Each row was made from one walk, in order. Every step used is in the known rows, and no mark comes twice. Write each row's walk.
In the rows, zero is written as 128.
Known rows:
v > w > s: [127 118 122 117 105 114 137 127 103 165 153 132 114 117 136 139 135 145
 109]
k > d: [131 122 120 150 170 123 113 147 131 204 199 137 114 167 106 151 113 129
 108]
d > j: [159 122 100 128 143  66 112 148 158 127 158 130 119 137  99 142 162  90
 151]
v > w > f: [169 127 122 130 149  97 100 144  89 146 167 145 100 156 135 149 111 185
 193]
v > w: [163 127 125 128 116 121 118 127 102 163 152 127 111 136 120 153 134 161
 182]
s > d: [148 133 105 154 106 146 130 131 133 132 132 116 153 124  96 146 120 108
 157]
v > w > s > d > j: [123  98 102 117  80  98 172 123 135 132  92 118 135  72 138 101 171 115
 126]
k > d > v > w: [126 128 140 127 161 106 136 123  87 181 136 148 126 140 149 136 113 176
 158]
w > s: [112 126 110 126 127 109 123 143 128 151 172 135 126 134 107 147 127  99
  73]
w > s > d > f: [100 137 125 139 106 128 142 122 131  47  80 131 161  99 123 133 129  88
  87]
s > d > f: [135 146 125 150 114 129 122 122 131  43  82 127 159 119 110 144 127 104
 164]
f > w > k: [156 137 145 121 143 171  92 129 144 153 158 121 101 174 123 132 112 153
 156]
k > w > s > d: [103 118 133 134 114 161 153 128 152 147  98 107 153 101 127  95 111 111
  50]
f > w > s > d > j: [120 121 107 128 101 111 148 120 157 129 118 114 123  91 145 112 165  90
 179]
d > s: [177 134 106 110 148  93  99 150 118  95 168 127 101 161  83 151 155 105
 172]
v > w > s > d: [118 114 116 130  72 148 162 117 106 153 106 117 141  88 134 121 133 141
 123]
f > w > s: [121 140 126 127 126 124 115 125 123 163 177 128 105 137 142 148 129 120
 165]
v > w > k > d > j: [147  86 135 107 160 118 135 141 157 192 141 132  94 147 130  87 150 175
  58]

Which walk is each row?
[ 92 138 111 133 110 114 157 124 115  93  87 135 183  96 127 125 113  88
 109] -> w > s > d > v
[ 97 150 129 133 108 127 148 106 107 108  91 127 157 100 159 125 117 111
 191] -> f > w > s > d > v
[151 117  92 141 113  98 138 138 163 112 111 117 143 107  96 123 163  83
 164] -> s > d > j
[132 110 136 130 178 160 108 151 152 193 178 134 116 181 104 120 102 151
  22] -> w > k > d
[105 127 135 125  81 134 152 108 105  62  59 128 146  83 150 124 138 137
 122] -> v > w > s > d > f
[141 157 140 148 112 153 111 104 124  56  88 119 131 122 139 145 128 125
 252] -> s > d > f > w
[ 89 118 138 118 153  96 155 124  87 181 133 153 130 120 163 125 117 159
  87] -> k > d > v > w > s
[135 122 153 128 177 175 103 132 147 208 183 127  90 182 134 125 104 172
 115] -> f > w > k > d
[ 92 132 154 129 124 154 145 118 152  52  54 117 160  96 140  93 118 108
  43] -> k > w > s > d > f
[115 137 119 140  95 152 139 114 126 150 134 114 128 107 141 132 125 112
 184] -> f > w > s > d
[110 123 142 118 146 134 127 138 148 158 139 122 129 130 127 107 113 118
  35] -> k > w > s
[108 133 131 109 119  94 145 120  84 125 111 146 144 108 152 129 127 142
 127] -> d > v > w > s
[146 150 166 117 153 157  83 119 143  60 112 132 108 168 138 130 119 152
 147] -> d > f > w > k
[111 153 148 121 134 116 108 116 122  74 133 139 110 133 155 144 135 117
 167] -> d > f > w > s
[154 109 133 100 188 138 107 158 143 143 174 131  91 185  94 112 131 141
  39] -> w > k > d > s
[139 146 158 130 119 183 110 108 146  46  68 117 137 138 136 119 116 144
 161] -> s > d > f > w > k
